Each row comes from the steps of one walk. Every step used is in the known rows, and no mark comes twice. Write the walk behind each row, first mark first.
Known rows:
zekupov > sesa > tamapiv > mazigez: [ 15   3  13  -7  14   8 -31   1 -31 -18  13 -31  15 -39  -3  -8 -11  -1
   1 -35  14  15 -30 -16]
lavu > nuzef > sesa > munuku > mazigez > tamapiv: [ 37   9  22  -2  65  21 -33 -14  -9 -16  17  52  11  -9   7 -17  -9 -11
 -13 -22   2  14  35 -31]
fari > mazigez > tamapiv > sesa > nuzef > lavu: [  2  37  27  -5  57  11 -38  13   3 -10  23  13  -2 -24 -19 -16  -4  11
  -9 -29   9  24  19  -9]
tamapiv > sesa: [ 18  25  26   2  39   0 -26   9 -12 -32   4  40  11 -43  -5 -10  -7   7
  13 -25  15   7 -31  -6]
zekupov > sesa > tamapiv: [ 35  14  18  -2  19   7 -28   0 -33 -27   8   0  19 -30  11  -8  -7  12
  -1 -22  12  15 -14 -35]
lavu > nuzef: [ 39  38  18  -6  17   6 -30  22 -19 -37  14  31   8 -26  -3   3  -8  -7
   4 -22   9   6 -15 -33]
fari > mazigez > tamapiv > sesa: [  7  18  32  -4  42  11 -31   6   5 -24   7  18  -1 -36 -22 -17   1 -14
   8 -30  12  23 -26  -3]
tamapiv > sesa > zekupov: [ 11  33  34  -4  34  -3 -19   9 -16 -38  15  34  15 -41  -5 -14  -7  32
   0 -25  11   8 -42  -5]
fari > mazigez > munuku: [ 35   2  19  -5  11   2 -28  18  15 -41  -5  34  -5 -27 -18  -7  -1  -9
  25 -36  14  22 -42 -29]
munuku > mazigez: [ 23  15  28   1  39  13 -29  13 -24 -26  -7  46   0 -23 -15 -10  -8  -6
  17 -41  16  16 -35 -41]
munuku > mazigez > tamapiv > sesa > zekupov: [  5  18  47  -2  55  13 -22 -10 -21 -20  12  49   5 -40 -21 -30  -7  16
 -13 -38  13  21 -24  -1]
nuzef > sesa > munuku > mazigez: [ 30  -4  18   4  62  11 -28  -1 -12 -24   2  49  11  -6  11 -15 -11   2
  13 -27   8   9  -8 -44]
lavu > zekupov > sesa > munuku > mazigez > fari: [ 61 -17  34   2  37   8 -39  -4  -9 -28  28  18 -14 -19 -19 -17 -16  18
 -22 -28   3  25  12 -44]
munuku > mazigez > fari: [ 37  16  19   3  43  15 -34  12 -12 -24   7  41 -11 -19 -33  -5 -10  -1
  16 -40   9  20 -19 -51]
fari > mazigez > tamapiv: [ 16  13  34  -6  24  20 -35  17  14 -29   0   7 -11 -21 -20  -9   2 -21
  17 -29   9  22 -32 -33]
zekupov > sesa > tamapiv > mazigez > fari: [ 27   4   3  -4  19  11 -36   0 -21 -16  27 -40   3 -33 -21  -1 -13   9
  -1 -37   6  19 -11 -28]
lavu > zekupov > sesa: [ 38  -3  39  -1   7   2 -31  14 -18 -42  16   1   1 -29  -9 -10 -12  23
 -13 -21   9  15 -23 -29]
sesa > tamapiv > mazigez > munuku: [ 22  -2  14  -2   2   7 -28  -3 -10 -23   4  20  12 -45  -2 -10 -10   6
  15 -39  24  18 -38 -12]
mazigez > tamapiv > sesa: [ 11  19  39   4  43   8 -29  -4  -1 -25   6  39   5 -47 -11 -16  -6   5
  -1 -24  12  12  -6  -5]
fari > mazigez: [ 22  19  22  -7  18  10 -32  30  -1 -36  -2  13  -5 -17 -15  -3   0 -13
  28 -31  11  18 -54 -37]
lavu > nuzef > sesa: [ 34  32   5  -5  35   6 -26  19 -22 -38  18  30  24 -13   9   5  -8   4
   6 -16   2   4  -4 -35]
nuzef > sesa > zekupov > lavu: [ 20  27  19  -9  45   3 -17  16 -24 -45  26  33  17  -3  19 -13  -8  42
   4 -17   3   6 -14 -43]
zekupov > sesa: [ 34   5  26  -3  25   0 -28  13 -13 -35   4   8   1 -28  -9  -5  -9   2
   2 -27   4   8 -12 -31]
fari > mazigez > tamapiv > sesa > zekupov > lavu: [  5  32  38 -16  49   9 -23   8  -9 -31  28  24   3 -28 -11 -27   1  16
  -7 -29   9  25 -20  -7]
lavu > nuzef > sesa > tamapiv > mazigez: [ 17  30  -8  -9  24  17 -28   5 -40 -20  25 -12  36 -23  14   0 -10   3
   4 -24  11  10 -23 -18]
nuzef > sesa: [ 21  14  13   2  38   7 -25  15 -10 -36   2  23  16 -12   9  -2  -8  11
  20 -18   5   4 -23 -38]
nuzef > lavu: [ 10  22  28   7  29  -1 -27  29 -13 -23   5  21   1 -14   1   2 -10  22
  14 -24  15   5  -5 -25]
mazigez > tamapiv > sesa > nuzef: [ 24  36  32  -3  47  17 -35  -7   4 -22  16  40   5 -46 -16 -21  -8   6
 -14 -25   7  15  13 -17]
zekupov > sesa > munuku > mazigez: [ 44 -12  29  -1  52   6 -31  -1 -16 -22   5  32  -3 -20  -5 -19 -11 -10
  -5 -36   7  11   1 -36]

Write each row's walk:
[ 25   8  44   4  50   8 -32 -14  16 -21   8  43   5 -45   4 -22  -8   1
  -5 -18  10   8  13  -1] : mazigez > tamapiv > sesa > munuku
[ 25  23  18  -1  39   2 -33  21 -18 -20  24   2   3 -14  -7  -3 -13  22
 -15 -27   3   8  29 -36] : zekupov > sesa > nuzef > lavu
[ 18   5  41   3  42  23 -32   0 -11 -20  -6  42  -9 -28 -20 -18  -7 -15
   6 -37  14  21 -10 -35] : munuku > mazigez > tamapiv
[ 29  -3  45   4  51  22 -35 -11   5 -15  -2  52  -8 -23  -7 -24  -8 -16
   3 -32  11  17   5 -35] : sesa > munuku > mazigez > tamapiv
[ 19   8  37  -4  49  12 -36  -2  20 -21  10  26   0 -34  -5 -22  -1 -15
   3 -22  10  19  -8  -3] : fari > mazigez > tamapiv > sesa > munuku
[ 38  40  -3  -4  26  11 -27   3 -41 -28  19  24  38 -14  27   0  -7  14
   3 -11  10  12  -5 -34] : lavu > nuzef > sesa > tamapiv
[ 24  35  35   0  15   8 -38  24 -11 -27  26  20   1 -13  -1  -6 -15  46
 -12 -19  12  15   1 -36] : sesa > nuzef > lavu > zekupov
[ 19  12  14  -2  21  12 -37  19   2 -27  17  -8 -12 -31 -34   5 -13  -2
  18 -38   5  10 -30 -29] : tamapiv > mazigez > fari
[ 40 -27  55   2  38  17 -38 -15  -4 -21  15  23 -10 -26  -8 -31 -12   4
 -33 -26   8  24  20 -25] : lavu > zekupov > sesa > munuku > mazigez > tamapiv
[ 15  41  31   3  33   2 -35  14 -20 -23  35  26  10 -29  -3 -15 -15  52
 -21 -19  17  16   3  -9] : tamapiv > sesa > nuzef > lavu > zekupov
[ 27  43  18  -6  44   7 -31   7  -9 -28  16  46  12 -40 -10 -13 -10  11
   0 -27  10  10 -14 -22] : tamapiv > sesa > nuzef
[ 20  -2  27  -5  -2  10 -34   2 -35 -25  25 -41  12 -40  -4 -14 -14  20
 -15 -30  17  21 -40 -15] : lavu > zekupov > sesa > tamapiv > mazigez
[ 21  21   8  -1  13  17 -38   8 -15 -18  19 -13   4 -33 -16   0 -11  10
  18 -35  13  18 -31 -31] : sesa > tamapiv > mazigez > fari
[  7  26  48  -2  38   8 -22  -5  -4 -31  16  34   8 -46  -8 -20  -6  25
 -11 -25   9  14 -15   0] : mazigez > tamapiv > sesa > zekupov
[ 19  42  21   1  33   7 -35  25 -11 -21  17  26   3 -13  -4  -1 -13  25
   4 -26  10   8  12 -41] : sesa > nuzef > lavu
[ 19  37  25 -12  47  20 -38   3   9 -22  17  19   1 -36 -26 -20  -1 -11
  -3 -29   6  25  -6 -16] : fari > mazigez > tamapiv > sesa > nuzef
[  5  30  31   4  76  15 -34  -3 -18   1  19  47   1 -30 -20 -24 -12  16
 -19 -38  14  21  35 -10] : munuku > mazigez > tamapiv > sesa > nuzef > lavu
[  7  21  16  -4  10  15 -31   8 -26 -17   7  -7  15 -38   1  -7 -10   2
  19 -34  21  13 -49 -22] : sesa > tamapiv > mazigez
[ 29 -16  42   8  40   0 -34   9 -24 -16  21  15  -3 -10   2 -19 -18  32
 -25 -26  13  18  19 -24] : nuzef > lavu > zekupov > sesa > munuku > mazigez
[ 45  17  32  -8  14   9 -38  11 -14 -40  26   6   1 -28 -12 -14 -14  25
 -27 -21   3  17  -3 -43] : lavu > zekupov > sesa > nuzef
[ 21  34  35  -9  27   3 -20  22 -23 -44  22  37   4 -18   5 -15  -7  32
   3 -24   9   9 -26 -40] : sesa > zekupov > lavu
[ 27  57  23 -15  42  -6 -18  13 -43 -40  42  53  21 -33   6 -16  -7  30
 -21 -22  10  10  -5  -6] : tamapiv > sesa > zekupov > lavu > nuzef
[ 26 -11  32   4  68  22 -31 -14   2 -15   1  47   5 -11   7 -23  -9  -6
   1 -25   5  13  18 -36] : nuzef > sesa > munuku > mazigez > tamapiv
[ 43  24  18  -9  32   9 -34  14 -10 -33  15  15   3 -26 -11  -9 -11   4
 -11 -29   0  10   1 -45] : zekupov > sesa > nuzef
[ 37 -20  42   2  56  16 -34 -16  -2 -15   5  28  -8 -26  -9 -26 -10 -16
 -16 -33   5  18  26 -31] : zekupov > sesa > munuku > mazigez > tamapiv
[ 28 -18  11  -4   8   2 -28  -8 -17 -22  10  -4  14 -47  -7 -13 -12   4
  -4 -40  17  19 -19 -11] : zekupov > sesa > tamapiv > mazigez > munuku
[ 47 -19  42   1  32   8 -34  -1 -18 -29  16  27  -2 -23  -2 -23 -15  10
 -22 -28  11  20  -5 -31] : lavu > zekupov > sesa > munuku > mazigez
